Known rows, with every step that occurs:
litutu > guku > kifisi: [ 15  10   7 -28   7 -29  -5  -3  -8  -6  -4  -7   6  -9  -3 -11  -3   2
   6   9  -6 -38 -11  -2 -18   2  -2  -4  -5  19  -3  20 -11  13 -17  42
  -2   5  23   3   7  -7   2  15  30   2   8 -18  21  29]
dalup > litutu: [ 11  -1   0 -13   3   6  -8  -2  -5  -8  14   8   6   5 -14  42  -5   4
  29  14   3 -17 -20 -10  11   8  26 -25   1 -16 -19 -16  -4 -16  26  35
 -11  15 -14  15   3   4   6  33  18 -20  12 -15  20  -7]
guku > litutu > kifisi > nodok: [ -7  14  -6 -35   7 -55  -4 -11  -5  -3  -5  -5  12 -27  13  11   1 -10
  -2  33  -5 -22 -15  -1 -43   4   7  23   3  -2   6  31  -3  17 -24   7
  -4  -4  -4   1  -3  -1  -2 -13  27 -17  12 -19  29   8]
tado > lavolu: [  8  -1  21 -31  -6  15 -11   3 -13  -5  22 -12   0  10 -18  69   1  11
  34  -1   3 -19 -24 -13   5   3  29  -7  -2   1 -18   3   6  -4  26  33
 -13  22  24  13 -25 -16  -3 -16  46 -35  12  -5 -10  -4]
pakesu > kepi > litutu > dalup > tado > lavolu: [ -1  -4   2  44  -8  44  10  -4  13  40  -5   9   6   6 -12  30 -17  -8
   3 -31  11  28  19   7 -20 -29  -2  25  15   7  -9 -49   5 -13  -7 -31
   2  -4  -5  -6 -25   7  -5 -51 -52   4 -16  24 -38 -21]
pakesu > guku > lavolu: [  2   7   4 -23  16  -1   6  10  -2   0 -14   7  -4   2  13 -20   9  11
  15  10   3  22  -3  -3  16  10 -15  -8 -15  19 -16  26 -14  -3  17   8
  17   2 -17   1  10   5   2   5 -65  13  19  -4  -3   1]
nodok > kifisi: [ -8  -7  18 -37  -9 -14 -27   9  -5 -10  12   1 -14  -9  -5  29   5 -10
  17   7  -8 -16 -11 -16  25  15  35 -30   5   8  -3  57   6 -12  26  26
 -18  16  -2   3 -10  -2 -13  18  58 -38   3  -7  24 -18]
dalup > tado > lavolu: [ 12 -12  18 -38   1  24 -26  -2 -10  20  18  -2  -4  -4 -23  62  -9  11
  34   6   3  -2 -15  -9  -3  -3  23   9   9   4  -8   3   8 -11  10  29
 -27  20   3  11 -31 -18 -17  -2  31 -17   3   8   5 -19]
nodok > kifisi > guku > lavolu > tado: [ -5 -31  28 -25 -24 -19   3   9   1 -25  18 -23 -14 -10  18  47  21 -11
   8   5  -6  -2  -2 -28  16  27  13  49  -6  18  32  82  11   7  13  17
  -5  -1   0   6   9  -5 -17   4 102  -2  -8   5  -6  -3]
guku > litutu > dalup: [-18   7   5   0 -21 -20   2   9   3  10 -11  25   7   3 -19  17   2  -5
 -18  -8 -10   1 -15  -3   1   5  14   4   9  11  -1  -5  -5  11  -6 -14
 -10  -6   6  20   8  -8   2  -7  17 -14  -5   3  12  -1]
nodok > kifisi > guku > litutu > dalup > pakesu > kepi: [-22  -7 -19  55 -29 -29   1   3  21  27  -2  12  -5  -8   2 -38  15 -23
 -50 -25 -14  14   8   8  30   3  -4  31  27   3  34 -14  14  21 -18 -63
 -11 -31   0   3   6   8  -7   4  28  18 -16  19 -19   1]
kepi > pakesu > guku > kifisi > nodok: [  0  20 -18 -37  37  12  -3  -9  -8 -14 -25  -5   3 -16  42 -36  -3   4
   4  11   5   5   4   1 -32 -16 -30  10 -18  -5  -9   1  -3   2 -21  14
  25   4 -17 -33 -11   0  -1 -15 -34  -6   2 -12  22  -8]
kepi > litutu > dalup > pakesu > guku: [   5    8  -27   12    1   37   23   -6   13   18  -16   12   21   31
  -13  -51  -10    3  -12  -27    7   10   15   18    4  -15   -3  -14
  -10   -4  -17  -55  -17  -19    5  -32   35   -6  -12    4   10   22
   15   -4 -106   18    4   -3  -32   -9]
kifisi > guku: [ -3  -3  -1 -31 -16 -31 -16   2  -8 -14  33   7  -5   2  -3  39   0  -6
  21  10 -10 -14  -8 -10  19  16  39  -1   6   6   6  42  10   6   6  25
  -8  10  12  23  -9  -8   0  30  34 -14   6  -4  22  14]
pakesu > guku > litutu > dalup: [-14  12  -3  -4  -6  -1  10   5   8  21 -30  20  11   6 -17 -38  14   1
 -24 -10  -4  16 -11   8  11  -2  -7  -3   1  25  -3 -17 -10  17   1 -33
   5 -13   9   7  12  -5   3 -11 -52   8   3   2   5   3]
kepi > pakesu > guku > litutu > kifisi > nodok: [ -9  16 -31 -12  33 -15  12 -16   0  -1 -29  -4  10 -20  35 -48  11  -2
 -15  13   6   8   2  13 -45  -6 -42   6  -7  -2   5   1  -2  22 -26 -29
  22 -16  -7 -30  -4   0   5 -22 -79  12  10 -21   4   7]
guku > litutu > dalup > pakesu > kepi > loduf: [ -5  22 -17  68   5   6   8   2  20  32 -30  34  -5  17  -7 -45  -8  -1
 -34 -16  -4  49   0  10  17 -23 -33  14  17 -20  -9 -48   8 -10 -33 -60
 -10 -28 -10   3  14  -1   2 -33 -39  11 -14  38 -43  -8]
loduf > kepi > pakesu: [  1   5  10   9   7  30  -5   1 -15 -31  -8  -1 -15  14 -10  13 -16  14
   2  -3   2   8  13   1 -15  -6  14 -39  -4 -26 -16 -24  12 -17   9  19
  11  25   9 -19  -8  -7   4   1   4 -15 -13  -3  -3  -9]
kepi > pakesu > guku: [ -4   8 -10 -12  26  34  -3   2  -7 -10  -8  14 -11  17   8 -23   6  12
  14  -4   7  21   7   2  11  -4 -15 -45  -6   3 -18  -4   0  -6  10 -13
  15   6  -7 -18  -6  -4   6   5 -69  -3  10  -5   1   2]
pakesu > kepi > loduf > lavolu > tado: [  4   4  26  21  -3  54   0  -1  -1 -20   5 -19 -16  34 -22  71   7  19
   5  14  13  30   7 -16  17 -31 -44   6  -6 -18 -11  14  25 -12   2   1
 -26  -8  13  -8 -16 -17  -8 -65  64 -28 -12  37 -47 -14]
guku > litutu: [ -5   2   8 -21   4 -22 -15   8  -4  -2  -3  19  -7  -8 -11  21   7   0
  -2  16  -6   8 -24 -10  13  13  -1 -11  10   4  -2  16   3   8   5   5
 -17  -1   9  11   3 -14  -4   8  32 -17   5  -7  20   1]
dalup > pakesu: [ 14   1  -3 -20   1   7 -18   2  -6  -6   9   8  -5  23 -17  14  -3   8
  14   3  -3 -14 -13  -3  17   5  28 -31   3 -18 -12  -2  -3 -20   9  11
  -5  13  -7  17  -2   7  -1  29  22 -12  13  -5   4  -9]
litutu > guku > lavolu > tado: [ 10 -13  25  -8  -4  -8  20   9   3 -21   1 -21  -6   5  -4  19  16   7
  11   6   3 -10   5 -11 -12  13 -13  19  -9  17  10  43 -12  11   0  11
  16  -3  12   2  28  -2   4 -19  18  16   7   2  -8  19]
kepi > pakesu > dalup: [-17   2   6  24   9  23 -13  12 -14 -21   3   9 -14  11  13 -15  -6   9
  11  -9   5  24  15  12   5  -6  13 -52   0 -10   0 -16   5  -2   3  -8
   7  10   6 -16 -12  -3  -3 -13 -34  -9  -5   8  22 -17]
litutu > kifisi: [  1   2   9 -35  -5 -26  -9  -1 -11 -17  13  -5  10   8   3  20  -4   2
  28  18  -4 -33 -15  -1 -27   7  34 -22   1   5  -1  36 -12   5   3  27
  -1  10   5   9 -10  -1   2  12  18 -19  17 -18   9   9]
lobop > nodok > kifisi > guku > litutu > dalup > tado: [-24 -19  -6 -13 -26 -39 -28  -3  20  18  14  18 -16 -19  -2 -25   1 -41
 -43 -27 -18  16  15 -15  32  21  40  41  24  28  44  34  13  10 -15 -27
 -32 -12 -24  18  -1 -17 -17  21  82  -9 -28  21  42 -23]
lavolu > tado: [  3 -10  29 -36  -8  20  -7  10 -10 -32  11  -7  -5  19 -23  67  10   9
  24  13   2 -13 -17 -16   0   6  24 -13  -3  -1  -2  30   4  -4  17  13
  -9  12  14  12  -4 -11 -10 -14  82 -35   2   2   3 -10]
pakesu > kepi > loduf > tado > lavolu: [ 15   4  29  40   8  69   1  -2  -4   8  -3 -24 -19  17  -3  51  -4  13
   8   5  10  32  -9  -5  14 -27 -50  17  -8 -15 -25  -3  34 -12  13   1
 -39   2  38  -8 -33 -21  -3 -58  40 -29 -13  31 -76 -27]
lobop > nodok > kifisi > guku: [-11 -18   0 -44 -14 -30 -30   3   2 -27  46  -2 -25  -5   3  12   2 -30
   3 -10 -12 -11   8 -23  47  27  64  -1   4  17  26  74  16  -1  24  15
 -23  11  -2  17  -9 -19 -10  32 109 -41  -5  -4  36  -7]
pakesu > kepi: [ -8   7   3   4   5   3 -14  12  -2  -7   0  18 -14   7 -12  24   4   2
  16   5  -2  19  -1  -2  14  -5   8 -28  12   1  -8  13   4  -1   9 -10
 -12   1   3   3 -15   0  -3  -6  -6 -20   8   9   4  -6]
nodok > kifisi > guku > litutu > dalup > tado: [-23 -18  -1 -12 -30 -43 -19  -3  12  33   1  19  -4 -35  -5   0   7 -28
 -32  -9 -18   7   4  -4  22  14  25  44  28  25  34  32  13  10 -19 -14
 -23 -16 -17  12  -8  -7 -20  25  52  12 -26  16  28  -9]
litutu > dalup > pakesu: [ -4  10  -3  -2 -22  14  -3   4   5   0   0  11   9  32 -27  -1  -8   3
  -2 -18  -7 -17  -3   5   7   1  42 -19   5 -11 -10 -21 -12 -12   3 -12
   5   5 -11  19   5   9   5  10  13  -6   4   6   0 -17]
pakesu > guku: [  1   9   0 -40  13  10  -9   4  -7  -2  -1  10  -1   9 -13  -8   5  10
  19  12   2   2 -11  -3  16  -1   5 -34  -6  11 -19  16  -4  -5  23  13
   0   8   7   5  -7  -4   1  16 -36 -10  17  -6  15  -2]

Rows:
[ 10  18 -35 -29  23 -26   2 -20   7  17 -22  -9  17 -14  12 -71   9   3
 -18  25   2 -17 -10  13 -36  -9 -28  15  -4 -13   7 -13  -8  10 -22 -21
  14 -16 -13  -7   5  12   2  -1 -52  23  23 -18   3   6]
dalup > pakesu > guku > litutu > kifisi > nodok
[-16 -17   0 -22 -15 -55 -18  -1   1   2  16   8 -10 -32   6  19  13 -20
  -9  11 -15  -5 -12 -17  37  27   8  22  13  17  31  51  20  18   6   5
 -22  -6  11  12  -1 -13 -11  35  74  -8  -7  -8  18  11]
nodok > kifisi > guku > litutu
[  8 -28   9   0 -11 -29  39  -3   2 -21  11 -30  19  -3  37  33  -1  -7
  14   7   7 -14   1  -9 -35  14  -9  70 -18  12  28  38  -6  13  -6   4
  32 -11   4   4  10  12   7 -17   4  25   2 -21 -41  25]
kepi > litutu > kifisi > guku > lavolu > tado
[  5   2  -5  48   8 -11  19   5   1   6   9  -8   5 -14   9 -42  -2   3
   3  -2   8  -9  13  16  -3   6 -22 -15  -7   1   3 -21 -16   6   9   5
  13  -2  -7  -7  24  18  13  11 -74  37   7   0  16  16]
pakesu > dalup > litutu > guku > lavolu
[ 12   7 -12  -9  19   8   5   5   0  14 -15   0   0  15   8 -50  11  15
   5   3   4  19  -1   2  20   7 -20  -7 -13  -1 -11  -6 -19 -12  14 -11
  23  -1 -32   0  20  16   4  17 -73  30  23   0 -25   1]
dalup > pakesu > guku > lavolu
[  4   1  -5  23   2  -1   2  -1  -4  -1  17  -7   7  -7 -15 -34  -3   4
   6   2   7 -29  10  18   0  -6   1 -46  -2  -6   0 -32  -8   4   3   9
  -1   3  16  -2   8   4  11  15 -38  15   6  -3  32  11]
pakesu > dalup > litutu > guku
[-11 -13   5 -37 -20 -40 -23   1  -3 -14  30  -2 -12 -18   4  28   2 -18
  14   8 -14 -26  -3 -14  33  21  43  -2  10  11  19  68  15   0  17  29
 -13   8   8  14 -13  -7 -11  33  75 -20  -2  -6  25   5]
nodok > kifisi > guku
[ 12   5  24  -4   3  39  -6  -3 -11 -12  -3  -5 -17  11 -11  40 -10   9
  13  22  -1  16  -6 -12  27  -8 -28  -3 -10 -15 -27  39  24 -29   7  23
 -32  14  17  12 -14 -16   0  -7  48 -37  -9  18 -29 -19]
kepi > loduf > tado
[  6   2 -12  50  24  10   8  -6  -9  -2  -7 -12  11 -15  34 -58 -10   8
 -11 -11  10 -11   9  23 -27 -13 -31 -18  -8 -14   2 -63  -8  12 -23   8
  15  -3   4 -33   1   3   9  10 -46  27  -7 -13  22  17]
kepi > pakesu > dalup > litutu > guku > kifisi
[   7   12  -21   39    0   42   43   -2   14   12  -41   -6   14   24
    7  -69  -19   10  -33  -35    9   23   29   23  -16  -14  -18   13
  -24   -8  -16  -73  -19  -28   14  -31   51    0  -16  -15   30   34
   19  -12 -113   48  -10    0  -56  -10]
loduf > kepi > litutu > dalup > pakesu > guku > lavolu
[  9  -1  -5 -15   8 -16  13  -5  -5 -14   6  -2  16   5  12  18 -12  -4
  23   8   5 -21  -6   1 -35   3  18  -9  -6   4  -7   6 -13  -6   5  15
  17   9   8   5 -11  11  10   2 -42  -9  14 -31 -14  14]
kepi > litutu > kifisi
[  6  17 -15 -21  -2  16   0  -5   4  22 -37   5  23  23   0 -61  -4  10
 -22 -20  -3  -7  -9  13  -8 -13   5   6 -13   8 -11 -39 -21   0  -9  -5
  20  -5 -12   1   2   9   0  12 -18  18   4  -4 -10  -7]
litutu > dalup > pakesu > guku > kifisi
[ 20 -16  13  10   3   3  34   3   5 -14   2 -24   7   1  -5  19  11   7
  10   6  11 -18  -1 -12 -11  13 -21  26 -10   1   2   1 -16   4   7  13
  14  -3  -2   3  32   5  10  -4  12  17   7  -4 -10  18]
dalup > litutu > guku > lavolu > tado
[ -5  -2 -13  40  14  19   8  -4 -11 -12   1  -8  11   6  26 -29  -9   7
   6  -1  14  -5   9  23 -35  -8  12 -46  -5 -27   0 -52  -6  -1  -3  -7
  11   4  -7 -24 -14   9   7   5 -58   9   2 -16   1  -4]
kepi > pakesu > dalup > litutu > kifisi
[-14  12 -14  56  -8   3   2   7  20  28 -23  24  -2  15 -16 -31   6  -2
 -35 -21  -6  26   3  14   5 -11 -13   5  19  -5   6 -59   0  10 -18 -62
  -4 -25  -5   3  12  11   1 -17 -18  14  -3  18 -18  -9]
guku > litutu > dalup > pakesu > kepi
[ -5  -6  -1 -14 -11 -53 -10   0  -4   3  16  13  -5 -17  -4  24   6  -9
  -4  15 -12  -2 -17 -11  20  19   7  23  12   9  13  24  13  20  -3   5
 -18  -6  18  21   4 -17   1  30  40   1   2  -6  20  26]
kifisi > guku > litutu
[ -1  18   5  28   8  30  -9  -4  -2  -8   9  -1 -16  22 -13  44  -6  11
  12  13   6  32  12  -9  26 -26 -43 -17   1 -16 -25  15  20 -15   5   9
 -31  -4   0 -10 -21  -7   0 -40  12 -23  -3  30 -35  -8]
pakesu > kepi > loduf > lavolu
[-13 -25   8  -5 -32 -29 -11  -6   9  47  15   3   4 -30  -3  24   2 -22
 -24 -20 -11  -3  -7  -8  13  10  22  64  21  26  35   5  20  16  -7  -8
 -27  -8   6   9 -22 -20 -23   0  73   8 -24  18  -3  -8]
nodok > kifisi > guku > litutu > dalup > tado > lavolu
[  3 -15   6  72  14  37  34   5  -1 -18  -4 -24  -4  -1  23 -31  11  13
 -12 -17  20  13  28  12 -18  -4 -41   5 -17 -13  17 -44  -9   9  -8 -28
  27 -12  -6 -31  28   8   9 -24 -60  36 -11   5 -10   6]
kepi > pakesu > dalup > litutu > guku > lavolu > tado
[ -4  19   2  22  17  13  -9   4   1  -2  -4  22 -21  11  -5   7 -13   2
  19  12  -1  35   1  -6  24 -18 -20 -23  14 -12 -26  17  15 -20  -5   1
 -18  -1  -1   1 -10  -6  -4 -22 -25 -24  -3  29 -17  -7]
pakesu > kepi > loduf
[ 25   5  -1  -3   6  -7  18 -10  -4  -5 -19 -20  10 -12   5 -25 -25   3
  -9   1   1 -32   9  11 -46 -13 -12   4 -17  -4  -7 -28  -6  -3  -9  48
  22  12  33 -13   3   4  15   5  -4  14 -14 -28  -6  23]
loduf > kepi > litutu > guku > kifisi
[ 14 -23   5  -2 -13 -26  29  -7   0 -16  22 -34  20  -2  26  36   5   2
  12  18   7 -25 -15 -12 -27  20   7  65 -12  -5  27  19  -9  17   2  20
  10 -10 -13   6  17   8   4  16  41  25   8 -19 -27  24]
dalup > litutu > kifisi > guku > lavolu > tado
[-14   5  -7  45 -11  16  22   9  13   3 -12  23   3  12  -9  12  -8 -13
   0 -22   2  17  18  11 -11 -18  -2  -4   7   4 -12 -31  -5  -7   4 -37
  18  -7  -1   0  -3  19  12 -36 -63  -5  -9   8 -22  -9]
pakesu > kepi > litutu > dalup
[-13   4   6 -28 -17   2 -18   1   1  16   1  25   0   6 -22  18 -13  -4
   8  -8  -9   2   8   4  -5  -1  39  -5  18   7  -9  12 -11 -14 -14   7
 -11   8 -24  20 -15   1 -11   6   3  -9  -9  20  29 -24]
litutu > dalup > tado
[   0   -5  -11   75   24   14   28    3    2   -5    3   -6    0  -12
   31  -55    0    5   -7  -13   14   16   30   16   -8   -1  -38  -16
   -9   -9    3  -44  -13    6   -3  -18   30   -5  -20  -28   21   17
   18    2 -110   44   -1   -1    0   13]
kepi > pakesu > dalup > litutu > guku > lavolu
[ -8   0  10 -11   4  10 -38   8 -11  15   8  13 -14 -12 -15 -15 -12   6
  19   6   0  21   9  12   1  -8  20 -35  16  -2   0  11   5 -16  -7   2
 -18  11  -9   6 -25  -2 -21  10   0  -4  -3  22  49 -25]
pakesu > dalup > tado
[  8  -8  34 -30 -18  32  -9   0 -12 -36  22 -29  -4  35 -37 101  16  18
  13  13  10 -18  -7 -24   6  -4   8  -2 -14  -7  -2  20   5  -1  27  22
 -19  10  17   6 -17 -14  -4 -27 106 -35  -1   3 -13 -15]
loduf > lavolu > tado
[ 21   3  -4 -12  13 -17  16  -8  -3  -4  -6  -8  14 -15  16 -15 -13  -4
   4   2   0 -32  -4   1 -25  -1 -20  11  -9  18  -5   7 -12   4 -20  36
  22   5  19  -4   7   8  14   7 -29   5   2 -28   5  29]
kepi > litutu > guku > kifisi
[ 10   6 -18 -11  22   3  -7   1   5  24 -19  14   1   6 -14 -55  16  14
 -18   7   1  18 -19   8  22   2 -27 -13  -5  -1  -5 -28  -3   3   8 -27
   0 -13  -2   5  17   1  -1  23 -45  17  17  -6  -5   3]
dalup > pakesu > guku > litutu
[  5  -2  -9  84  13  31  32  -2  -3 -14 -12 -22  -5  -6  18 -62 -16  12
 -26 -17  14  10  42  27 -33  -8 -32 -23 -15 -27   0 -66  -5  -4   3  -4
  29   5   1 -43  22  15  19  -3 -86  52 -15   0  -4  10]
loduf > kepi > pakesu > dalup > litutu > guku > lavolu
[-13 -10 -13   8 -38 -42  -5  -3  15  22   8   7   5  -5   1 -19   7 -22
 -42 -20 -18 -15  -1  -2  34  18  25  32  12   5  31   0   8  14  -5 -33
  -6 -18  -3  13   6   2  -6  26  55  13 -14   3  -2   2]
nodok > kifisi > guku > litutu > dalup > pakesu
[ 19  16 -18 -29  15 -32   5 -21   1  -4   0 -19  21 -34  15  -9  -8  -5
   8  24  -1 -55  -6  -1 -35  -5 -16  29  -6 -11  -8  -3 -13   5 -26  50
   2   6 -10  -7  13  11   9  11  23  -1   6 -24  43  17]
dalup > litutu > guku > kifisi > nodok
